What can hang from each mark:
z697: z101 z452
z337: z890
z452: z126 z177 z697
z890: z101 z452
z314: z177
z82: z452
z751: z126
z101: z890
z126: z452

Known rows, with every way that one mark hangs from another:
z890(z452(z126 z177)): [-21.3   4.8   1.5   1.8  17.6  -2.0   4.2  10.8  -5.0 -12.8  -6.3  -1.0
 -14.5  23.5 -26.1  13.7  13.9 -21.8  10.9]
z337(z890(z101 z452(z126 z697))): [-42.5 -22.2   2.8  19.6  17.5  -8.4  -0.8  11.1   9.8 -14.2  18.1  12.7
 -22.6   9.2 -50.0  37.9  -3.1  15.0  23.6]
z890(z101 z452(z177)): [-32.1   3.8 -19.6  22.6  14.0   2.6 -12.1  16.6 -16.2  -7.7  -7.4 -20.5
  -4.8  -9.5 -20.5  25.5  17.7 -17.3   8.0]
z337(z890(z101 z452(z177 z697))): [-59.1  -4.3 -19.2  27.5  -4.6   5.3 -15.9  23.5  -6.8   1.4   3.3   8.6
 -21.5  -0.1 -32.7  44.2   1.3   4.6  13.6]
z101(z890(z452(z126))): [-14.7   3.2  29.0   0.9  26.3   7.4   7.0   1.0 -16.4 -25.0   7.5 -13.4
   3.4  24.9 -29.5  16.2  16.7 -25.4  18.7]
z751(z126(z452(z177))): [-35.2  -2.2  -7.3  -1.3  25.4  -0.6   3.4   7.0 -20.6 -22.8  12.5  -0.5
  -0.9  24.0 -37.2   3.3  18.8 -18.2  13.1]
z890(z101 z452(z126)): [-14.3 -13.5   2.4  15.4  35.5 -10.4   2.4   4.0  -0.4 -23.7   7.4 -16.2
  -5.9  -0.1 -37.2  17.7  12.5  -7.3  17.5]
z82(z452(z126 z697(z101(z890)))): [-31.3  -6.5  33.3   0.3  34.0  -9.6  -4.4  11.2 -15.8 -29.2  16.0   0.8
 -15.5  34.1 -43.0   3.8  -5.6   8.2  25.7]
z337(z890(z452(z126))): [-15.2  -6.1  21.6   7.3  22.0  -0.4   5.8 -10.1   5.0 -11.1  19.6   5.1
 -15.7  38.4 -47.2   9.4  10.5   1.4  31.7]
z452(z126 z177): [-17.6   8.9   6.5 -19.7  17.9  -6.6   5.4  16.8 -13.3  -9.5  -0.4   5.1
 -13.6  32.6 -32.0  18.7  12.4 -15.9  18.1]
z751(z126): [ -8.8   3.3  10.3 -13.8  43.2  -9.7  -7.0   5.5 -23.5 -22.4  19.4  -6.6
  15.0  34.5 -42.0   4.1  35.1 -18.9   8.6]
z101(z890(z452(z126 z177 z697))): [-48.4   5.6   9.3   0.3   3.2   8.7   2.5  28.3 -16.4 -17.4  -9.4  10.2
 -10.5  19.5 -22.0  41.3   5.0 -27.0   4.3]
z314(z177): [ -4.2  26.8  10.3  -3.4  40.0   5.2 -24.9   3.7 -27.6  -5.8   6.4  -1.4
  -2.1  34.4 -42.9   2.9  14.1 -19.3  10.7]
z126(z452(z177 z697(z101))): [-42.5 -16.7   4.0  21.2  16.6 -17.9 -12.8  10.6  -5.5 -13.0 -10.1  12.6
 -19.8  20.9 -33.2 -10.0 -10.6  12.0  12.4]
z890(z101 z452): [-12.4  -8.4  -1.1  27.7  30.1  -5.8 -14.1  -1.6 -10.4 -17.3   2.9 -24.8
   4.6  -5.6 -33.2  13.3  19.4  -9.1  10.3]
z697(z101(z890) z452(z177)): [-31.6   7.6  23.4   9.2  20.3  -4.3   3.5   9.6 -35.0  -1.4   1.7 -13.0
   3.4  25.4  -1.5 -13.4  -0.5   0.3  28.7]
z101(z890): [ -9.6  13.5  30.0  -9.4  21.3   9.0  -8.6   1.1 -35.0 -14.6   8.9 -16.8
  14.5  29.4 -33.0  15.4  20.9 -20.6  19.5]
z337(z890(z101 z452)): [-25.4  -7.0   0.2  29.0  18.4   3.7 -11.1  -3.9  -5.8  -5.7  19.5 -14.8
  -7.5   6.3 -41.5  19.1  14.2   5.9  28.9]
z126(z452(z697(z101(z890)))): [-35.7 -18.2  31.7  20.9  25.6  -8.3  -9.6   1.0 -17.3 -23.9   3.8   0.7
  -1.4  22.2 -37.9  -7.3  -7.6   9.2  20.0]

Rows:
[-34.4   1.5   3.1   4.4  19.7 -19.3 -20.6  27.4 -15.0  -2.9 -13.8  10.1
 -12.4  27.5 -25.4   3.0   4.9   2.9   4.6] : z452(z177 z697(z101))
[-45.5  12.3  12.7  -2.1  12.1  -1.1 -15.2  34.4 -32.9  -5.5  -8.5   3.2
  -3.6  25.4 -16.1  16.9   5.1  -8.0  10.9] : z452(z177 z697(z101(z890)))
[-49.0   4.9  14.5  -4.6  18.2  -0.7  -1.3  29.2 -22.5 -20.1   5.2   5.0
 -23.4  30.1 -28.7  15.5  -6.3   0.0  21.4] : z82(z452(z126 z177 z697(z101(z890))))
[-20.6 -15.8  15.8  31.5  35.3 -22.6 -23.4   3.6   0.6 -14.6 -10.2   1.6
  -4.1  21.5 -30.7 -12.9   8.3   5.6   1.2] : z890(z452(z697(z101)))
[-19.6  -5.1  16.4  -4.8  17.3 -17.5  16.5   0.7  -9.9  -7.5   3.2   7.2
 -11.2  29.6 -24.1   0.9  -4.3  -1.2  24.6] : z697(z452(z126 z177))
[-35.0  11.6  12.0   4.3  26.4   6.1   7.8  24.7 -20.7 -14.8  -3.2 -13.7
  -9.9  23.5  -7.5   4.8  12.5 -19.3  21.1] : z697(z101(z890(z452(z126 z177))))
[-50.9 -11.8  -8.6   2.7  17.6  -8.3  -2.6  17.3 -13.2 -25.0   5.6  19.4
  -5.8  22.2 -41.6  15.6   8.3 -11.2   1.9] : z751(z126(z452(z177 z697)))
[-35.7  -4.1   6.7  -7.6  25.9 -23.6  -4.9  33.1  -5.3 -10.2  -8.7  20.4
 -23.7  33.0 -29.1   7.1  -1.2   4.0  11.7] : z452(z126 z177 z697(z101))
[-33.0  15.5  10.5  -3.4  11.0  16.3   9.5  17.6 -22.4 -15.5  -2.8  -9.3
  -5.8  21.0 -15.9  28.6  15.8 -32.8  16.3] : z101(z890(z452(z126 z177)))
[-48.5 -12.1 -16.9  15.0  12.7 -10.1  -2.2  31.2   0.2 -16.2  -8.8   6.7
 -20.5  -6.5 -28.2  42.9   1.5  -8.4   3.3] : z890(z101 z452(z126 z177 z697))
[-21.3  -9.7  19.1   2.9  32.5 -28.0  15.0   7.4  -7.4  -5.6   2.4   3.7
 -15.5  32.1 -15.1 -22.0  -6.7  13.1  29.0] : z697(z101 z452(z126 z177))
[-40.2 -12.9   1.8  13.0   1.2  -7.4 -10.3   4.1  -7.8 -14.4 -10.4  16.1
 -14.7  18.1 -43.0  14.3  -7.8  -2.2   7.6] : z126(z452(z177 z697))
[-32.8   2.0  27.7  -2.6  25.4  -9.2  19.8  15.1 -25.4  -8.8   6.3  -4.8
  -6.4  30.8  -5.7  -8.9  -5.5   1.4  34.3] : z697(z101(z890) z452(z126 z177))
[-16.6  -0.6  30.7  10.0  42.1  -1.9   5.2   7.4 -15.0 -23.4   6.4 -17.0
  -1.1  28.3 -20.4  -6.4  14.1 -10.9  23.9] : z697(z101(z890(z452(z126))))
[-37.8  -5.3   5.3   1.7  24.8 -19.6  -6.4  21.7  -4.9 -17.2  -0.2  12.7
 -32.5  32.6 -39.1   1.8  -8.8  11.6  16.8] : z82(z452(z126 z177 z697(z101)))
[-51.5  -6.9   2.8  15.0  13.6  -9.5  -0.8  23.7   7.2  -2.0   3.0  24.3
 -34.3  34.7 -29.5  11.3  -5.0  13.9  23.1] : z337(z890(z452(z126 z177 z697(z101))))
[-48.6  11.6  10.2   8.3  11.7   3.7 -17.9  22.5 -32.8 -12.5   0.5  -3.9
 -13.1  25.1 -25.8  10.9  -1.0  -1.0  16.5] : z82(z452(z177 z697(z101(z890))))
[-30.5  -7.1  27.6   4.6  18.3   0.0   0.1  10.1  -9.9 -26.9   0.8   5.7
  -1.7  22.6 -34.3  29.8   7.2 -18.7   6.4] : z101(z890(z452(z126 z697)))
[-34.4  18.2   7.8  17.6  19.9  11.6  -8.5  19.0 -30.4  -7.1  -8.5 -21.3
   1.6  19.0  -3.8   0.5  19.1 -20.7  14.5] : z697(z101(z890(z452(z177))))
[-38.8  -8.6   1.3  14.5  24.8 -19.5  -4.5  26.0   3.9 -13.5 -14.9  13.7
 -23.7  23.5 -21.0   3.7   0.5  -1.0   5.0] : z890(z452(z126 z177 z697(z101)))
[-54.0  -4.8  13.5  15.6   9.3   0.5  -6.7  19.0 -23.5 -15.0  -6.0   5.4
 -10.6  19.0 -24.0   4.3  -9.2   0.7  17.8] : z126(z452(z177 z697(z101(z890))))
[-15.6   4.9  26.7  21.9  36.3   3.3 -11.0   0.9 -24.6 -16.7   1.7 -26.3
   9.7  22.6 -16.8 -11.6  19.5 -12.8  17.5] : z697(z101(z890(z452)))
[-46.5  -5.8 -21.5  26.5   5.8  -4.5 -19.1  25.8  -8.6  -9.9 -14.3  -2.0
  -9.6 -11.2 -26.1  37.3   6.6 -11.1  -4.0] : z890(z101 z452(z177 z697))
[-36.4   0.4  -4.9  17.9   3.4  -3.5 -18.5  14.6  -7.9  -8.2 -18.9   9.4
  -8.5  15.8 -27.2  21.5   9.8 -17.6  -7.1] : z890(z452(z177 z697))
[-27.3  -0.5  29.7   2.8  28.9  -9.3 -17.9  16.6 -26.5 -15.1   0.7  -0.7
   4.8  29.5 -29.0   4.8   7.0   0.1  12.8] : z452(z697(z101(z890)))
